Known rows, with every step that occurs:
b-c-h: [ 13   6   1 -19   0 -30  -2   7   1  -5   6 -40  15  -4   1  18 -10  17
   5  16  19 -12   1  -5  -6   6   0  -4 -16  14   7 -24  -1   4 -23 -15
 -15]
w-c-h: [ 11 -10  -3 -15  18 -35  -1  15  -2  -6   5 -27  17 -10   7  12 -10  11
   2  15  -9 -12  -5  -3  -2   4  -2  -4  -6  -6  10 -32   6   7  -8 -33
  -7]
f-e: [ 11   1  13  -2  -3 -28  -5  15  19 -23   1  -5   8  -2  -4  30 -12  18
 -10  43   4  -1 -10   8 -15 -12   4  -8   0  -2 -15 -24  48  -2 -19  -9
 -13]
e-c-b: [ 11  -2  -8   3   0 -30  -3  13  12 -16   2 -23  14 -12  -7  15 -11  28
  -4   7   5  -2 -10   0 -35  -1   2  -4 -12 -11 -14 -14  -2  -1 -13  -1
 -31]
h-f-e: [ 12   4  20  19 -36 -34  -4  13  15 -26  -2   6   8  -1 -26  11 -11  17
  -2  42  14  -2   4  12 -15 -10   7  -9   1  -4 -16 -46  38   6 -19  -8
 -13]
n-v-f-b: [  5 -10  13  -5  13 -25  -3   5   3 -13   1  -2   3  38   8  18  -5  55
   1  25  16 -10 -30  15  -1   6   0 -12   2   9 -39 -30 -15  11   2  14
 -14]
w-c-h-f-b: [ 13 -11  11   4 -12 -40  -2  11  -5  -2   4 -17  12   1   1  -2 -10  30
   0  20   2 -14  10   1   8   7  -6  -7 -19  -7   5 -34 -30  10 -10 -18
  -8]
w-f: [ 11 -10  -2   0 -26 -42  -1  11  16 -13   0  -8  10 -12  26  16 -10  11
  -5  14  -4  -8  -9  -3 -14  -4  13 -10   7  -9  -8 -39  24   5 -17 -14
 -10]
b-c-h-f-v: [  9   7   9   1 -18 -36  -2   1  -5 -13   4 -28  10   4   1  -3  -9  20
  27  18  32 -17  12   2  -6   3  -4  -6   4  13   2 -30  19   7 -25 -10
 -16]
w-c: [ 12 -15  -7   1  12 -36  -1  28   2  -9  -1  -7  12  -7   5  23 -11  14
   0  22 -10  -6  -6   2 -13   0   3  -4   6 -11  -9 -30  23   3  -9 -24
 -11]
c-b: [ 11  -4  -7   2  -8 -28  -2  21  18 -10   2 -10  14 -11  -2  29 -12  11
  -2  20   6  -8 -16   0 -33  -2   3  -7 -15   2 -15 -43  -5   0 -12  -3
 -10]
h-f-e-c-b: [ 11   7   8  20 -26 -36  -6   5  10 -29   0  -8  11  -1 -43  -3 -12  24
  -4  27  16   3   8  10 -38 -10  -2  -5 -19 -14 -18 -25  20   1 -19  -3
 -35]
c-h: [ 12  -3   7 -15  -3 -27  -2   6  12 -12   6 -30  15 -12   6  16 -11  19
   0  16   2 -14 -11  -3  -2   4   5  -8  -5   3   6 -38   1   6 -13 -14
  -4]
n-v-f-b-c: [  6  -2  10  -8  16 -28  -3   7  -8  -8  -1 -13   3  46   0  21  -4  54
   6  25  32  -7 -21  14  -5   7  -5  -8  -9  19 -40 -17 -19  11  -7  12
 -26]
v-f-w-c: [  9 -19   9 -12  13 -33  -4   4   8  -4  -1   0  13  -7 -28  32  -4  16
  -6 -17   3   0 -21  10 -10  11  -8  -1  -3 -14 -11 -33   9  11  -9 -26
 -16]
h-f-m: [ 10 -12  11  21 -42 -34  -5  17  14 -18  -2   9   4   1 -21   5 -15  -1
   1  10  14 -12   3   1 -16  -3   6  -4   6  -7 -16 -51 -26   4 -18   2
 -12]
v-f: [ 12  -6   8 -10  11 -27  -2   2  18  -9  -2  -4  14 -18 -20  19  -7  33
   6  25  12  -8 -25   9 -11   7   4  -8   7  -6  -9 -47  17  13 -11   1
 -11]
e-c-w: [ 10   0 -11  -2 -18 -31  -1   3   1 -17   0 -30  15 -24   4  33 -12  36
  -4 -22  -4  -6 -13  -1 -19  -3   5  -7  -6 -14 -17  -2   5   2 -14  -7
 -27]
c-h-f-e: [ 13   8  22   2 -29 -33  -5  -2   9 -24   4 -15  11  -4 -25  -1 -11  16
   1  36  14  -8   6   8  -5  -6   1  -8 -11   1   3 -53  20   8 -14 -16
  -7]
b-c: [ 13   1  -2  -2  -7 -31  -1  21   5  -8  -1 -20  10  -2   1  31 -11  20
   3  23  19  -5  -3   1 -18   1   4  -5  -3   8 -12 -22  15   1 -22  -8
 -20]
n-v-f-e: [  3   0  16  -6  26 -24  -6   1   4 -29   0   2   5  38 -21  18  -5  35
   4  39  15  -3 -28  21 -16  -6   1  -9   7   8 -39 -41  38  10   2  -3
 -15]
f-e-c: [  9   2  10  -1   1 -29  -6   9  12 -29   1 -19   8  -4 -11  14 -11  34
 -12  31   2   6  -3   8 -15 -11   1  -6   4 -16 -15   4  53  -3 -21  -4
 -34]
n-v-f-w-c-e: [  3 -24  -6  -8  33 -33   5   1  -9 -12  -6  -7  12  32 -12  28  -3  15
  -1 -17   1  -6 -23   6 -11  15  -7  -1  -5   1 -21 -27  -2  17  12 -33
 -13]
h-f-e-c-w: [  9  10   7  18 -38 -36  -5  -4  -1 -30  -3 -15  12 -13 -30  15 -12  32
  -5  -3  10  -1   4   9 -20 -13   4  -7 -12 -14 -23 -17  25   3 -18 -11
 -33]
n-v: [  6  -8  -1   7  -5 -27   0  21   2 -23   1  -5   6  37  15  26 -10  24
   3  21   1 -10 -17   7 -16   0  14 -10  15  12 -37 -35  13   2   3  -7
  -8]
b-c-e-f: [ 10  -3  -9  -4 -14 -37   3  24   1  -8  -5 -24  14 -12  16   3 -13  32
   9  34  17  -9   4 -12 -16   1 -15  -5 -10   0   4 -38  16   6 -19 -13
 -19]
v-f-e: [ 10   2  19 -12  15 -26  -7  -2  20 -21  -1  -2  12 -12 -31  19  -6  32
  -2  43  13  -2 -23  15 -12  -6  -2  -7   0  -6 -15 -39  42  11 -15  -3
 -15]
c-e-f: [  9 -10  -7   1 -14 -34   4  23  14 -14  -4 -13  14 -20  23   1 -13  32
   4  35  -1 -11  -6 -10 -12   0 -10  -8   1  -9   5 -50  18   8 -10 -10
  -7]
b-c-h-f-e: [ 13  16  20  -2 -24 -36  -6   0  -2 -17   3 -27  12   5 -32   1 -10  14
   5  36  31  -7  16   6 -10  -4  -3  -5 -22  12   2 -37  19   6 -27 -19
 -19]

Rows:
[  9 -14  12 -28  26 -32  -4  -9   2  -1   4 -22  17 -10 -28  20  -4  14
  -4 -22   3  -6 -18   6   3  15 -11   0 -15  -9  10 -33 -12  17  -7 -34
 -12]  v-f-w-c-h
[ 13  -2   5  -5 -15 -31  -3  22   5  -1   0 -22   4   5  19  33 -10  39
  -6  27  22  -4  -3   0  -7   2  -3  -7 -16  10 -17  -2  -9  -2 -29   8
 -21]  f-b-c
[  7   9   9 -14  11 -29  -7 -18   4 -23  -2 -22  16 -24 -32  24  -6  47
  -5  -2  10   1 -24  12 -16  -9  -5  -6 -12 -17 -19  -5  29   9 -16  -6
 -35]  v-f-e-c-w
[  9 -12   0  -1 -13 -33   3  24  15  -8  -3 -15   9 -13  40   4 -13  52
  -5  39   3 -10  -6 -10   0   0 -18 -11 -11  -8   1 -32  -6   4 -13   3
  -9]  c-e-f-b
[  3 -11  -6   1   2 -33   4  20  12 -19  -2 -14   8 -17  44  -3 -13  37
  18  36   2 -14  -7  -8 -11  -6 -18  -9  20  -9   1 -37  47   5 -15  -7
  -9]  c-e-f-v
[  8 -23  -3 -14  25 -35   4   0   6  -2  -6 -11  18 -17 -22  30  -4  12
  -5 -13   2  -4 -17   1  -9  14 -10   0 -13 -14   4 -28   4  16  -7 -31
 -13]  v-f-w-c-e
[  4 -20   4  -4  23 -32  -2   6  -7 -14   0   3   7  39 -18  28  -3  18
  -1 -19   4  -3 -26  16 -11  11  -5  -2   5  -1 -36 -35   1  12   8 -28
 -17]  n-v-f-w-c
[  5  -7   7  -4  16 -25  -2   5   2 -20  -1   1   8  29 -10  15  -5  35
  10  22  13 -10 -29  15 -13   6   6 -10  14   8 -35 -50  11  13   7  -1
 -11]  n-v-f
[ 14  -3   0  13 -31 -39   6  16   1  -3  -7 -20  10   1  -2  15 -11  34
   2  30  31 -11  15  -5  -8   8  -2  -8 -26   8  -4 -21 -21   7 -25   3
 -18]  h-f-b-c-e
[  4 -11  -4   2 -13 -42  -1   9  14 -17   2  -8   4  -6  49  15 -10  17
   9  16  -3 -11 -12  -1 -12 -10   5 -10  26  -8 -11 -21  56   3 -22 -11
 -12]  w-f-v
[  3  -4 -12  -2 -22 -43  -1  -2   5 -14   1 -17   9 -20  54  35 -10  15
   8 -16  -4 -17 -17  -4 -16 -15   6 -10   9  -6 -19 -17  36   5 -19 -17
 -11]  c-w-f-v
[  7 -12  12  -9  11 -26  -7   2  19 -11  -1   3   8  -8 -25  15  -9  14
   1  10  16 -12 -23   5 -11   1  -2  -2   7 -10 -13 -40 -20  10 -16   6
 -14]  v-f-m
[  4 -10 -10  -1 -34 -44  -6  -4   1 -15  -2 -22   7 -18  20  18 -14   7
 -13 -45  -4 -10  -7 -12 -19 -13   3  -1  -5 -22 -18   1 -24   2 -19 -13
 -34]  e-c-w-f-m
[  6   3  -1   0 -13 -44  -7   1  12 -22   2 -19  11  -4   2   6 -11  19
 -14  16   1   4  -5   0 -35 -17  -1  -3 -18 -19 -15  -4  33   1 -19 -13
 -37]  w-f-e-c-b
[  9  11  -4  -9 -26 -46  -4   1  -5 -12  -1 -24  11 -11  13  42 -10   8
  -7  -3  14  -4  -4  -2 -22 -20   2  -5 -26   5 -22 -11  35   3 -26 -28
 -25]  b-c-w-f-e
[  8 -19 -15   1  10 -41   4  32   0  -8  -5 -10  17 -19  22  -3 -13  26
   6  34 -12 -10   0 -10 -11   0 -17  -5  -1 -18   7 -42  24   9  -5 -30
 -11]  w-c-e-f
[  1   8   6  -7  21 -27  -6 -16 -11 -32  -2 -19  10  24 -25  21  -6  49
   0  -4  10  -2 -29  18 -18  -9  -2  -7  -5  -3 -46  -6  23   9   4  -7
 -36]  n-v-f-e-c-w
[  3 -12  13  -5   2 -25  -3  -2   7 -20   0   2   4  35 -18  33  -4  26
  -3 -18  15  -4 -31  15 -12  11   2  -8   6   9 -40 -36  -3  10   3  -8
 -15]  n-v-f-w
[  5  -5  -2 -12  31 -29   4   3 -10  -7  -6 -24   9  38   6  22  -5  51
   7  26  32 -13 -16   4  -5  11  -7  -7 -18  22 -27 -11 -22  13  -5   7
 -21]  n-v-f-b-c-e
[  3 -25 -12   2  11 -40  -1  32   1  -9  -5  -3  10  -9  18  -8 -16   6
   0  17 -10 -12   2 -15 -12  -5 -24   2  -1 -21   4 -37 -13   6  -9 -24
 -14]  w-c-e-f-m
[ 12  -3 -12  -6   0 -33   5  18   3  -7  -6 -30  14 -13   6  29 -11  15
   3  28  18  -9   1  -9 -17   6   2  -4 -13   9   2 -20  14   3 -22 -13
 -16]  b-c-e
[  1 -14   9  -4  12 -24  -6   4   4 -20   0   7   1  39 -16  11  -7  16
   5   7  16 -13 -30  10 -14   0  -1  -4  14   6 -40 -42 -29  10   3   5
 -15]  n-v-f-m
[  9 -15   0 -10  18 -34  -4   6   9   1   0  -2  15  -9 -35  33  -4   7
  -5 -21   9   1 -25   9 -30   9 -12   1 -25 -10 -13 -42 -15  12  -8 -25
 -18]  v-f-w-c-b
[  3 -20 -16   3  25 -40   4  30  -2 -13  -4 -10  12 -13  45  -8 -12  30
  20  35 -10 -12  -2  -8  -9  -6 -23  -4  19 -17   4 -29  53   8  -9 -26
 -13]  w-c-e-f-v
[ 11 -12   5  -2 -27 -42  -2  13  16  -5   1  -9   6  -3  44  22 -10  31
 -14  17  -1  -6 -10  -4  -1  -4   6 -12  -5  -8 -12 -19   0   3 -19   0
 -11]  w-f-b
[ 11  -1  14   5 -30 -35  -3  -5   4 -14   5 -34  10  -2  -4 -14 -11  51
  -5  11  13  -9  11   1   7   8  -3  -9 -14 -11   5  -7 -33   5 -19   5
 -25]  e-c-h-f-b
[  5 -12  -8  -3 -38 -43  -5   3   7 -10  -1  -8  10 -18  26  33 -14  -9
 -10 -34  -2 -16 -15 -12 -18 -14   6  -3  -9  -7 -20 -26 -30   4 -17 -16
 -12]  c-w-f-m
[ 15   1  11  16 -39 -37  -1  19   3  -4  -1  -9   5   9  -6  16 -11  37
   1  27  31  -7  12   4  -8   4  -1  -8 -17   8 -16 -27 -19   4 -27   8
 -22]  h-f-b-c
[ 14  -8   3   4  -8 -41  -1  11  -6  -8   2 -15  17  -7 -16  -6 -11   9
   9  17  -1 -14  10   2  -4   6   2  -5  -7  -8  11 -54  -2  12  -9 -31
  -6]  w-c-h-f
[ 11   6  -9  -5 -21 -33   0  13  -4  -5  -1 -28  14 -16   5  50 -11  18
   3 -10  17 -11 -10  -3 -21  -4   5  -4 -20  10 -21 -23  -1   2 -23 -13
 -19]  b-c-w
[ 10 -20   0  -1  -8 -35  -2  21   7  -7   0  -7  10  -1   0  41 -10   4
 -13 -17  -7   1  -9   2 -11   4  -2  -1  -3 -10 -13 -21  11   2 -13 -32
 -16]  f-w-c
[  8  -6   9  19 -30 -34  -1  12  12 -21  -1   2   6  -3   7   6 -11  23
  19  27  13 -12   0   9 -15  -2   5 -10  26  -2 -14 -41  38   5 -19   1
 -11]  h-f-v
[ 11   6   4 -18   2 -31  -2  -4  -3   6  -2 -25  14 -14  -6  44  -5  50
   2  -7  31 -11 -23   5  -7   3  -9  -6 -33   9 -23 -16 -31  11 -23   7
 -23]  v-f-b-c-w
[  1   6   7  -4  33 -26  -7  -7   0 -31   2 -10   9  37 -37   4  -5  43
   0  25  18   2 -25  19 -35  -7  -7  -4 -10  -2 -42 -17  19   8   4   1
 -38]  n-v-f-e-c-b
[  9  -8 -10  -8 -16 -46   4  12   2   1  -5 -31   9  -4  41  23 -10  25
  -9  21  16 -10   3 -14  -6   2  -2  -7 -25   3   0   1  -7   5 -27  -9
 -20]  w-f-b-c-e
[ 14  -2  19   3 -36 -33  -2   3   9  -7   5 -20  10  -3   0   1 -11  35
  -1  21  14 -15   4   1   8   7   0 -13 -18   3   2 -41 -35   8 -17   3
  -5]  c-h-f-b
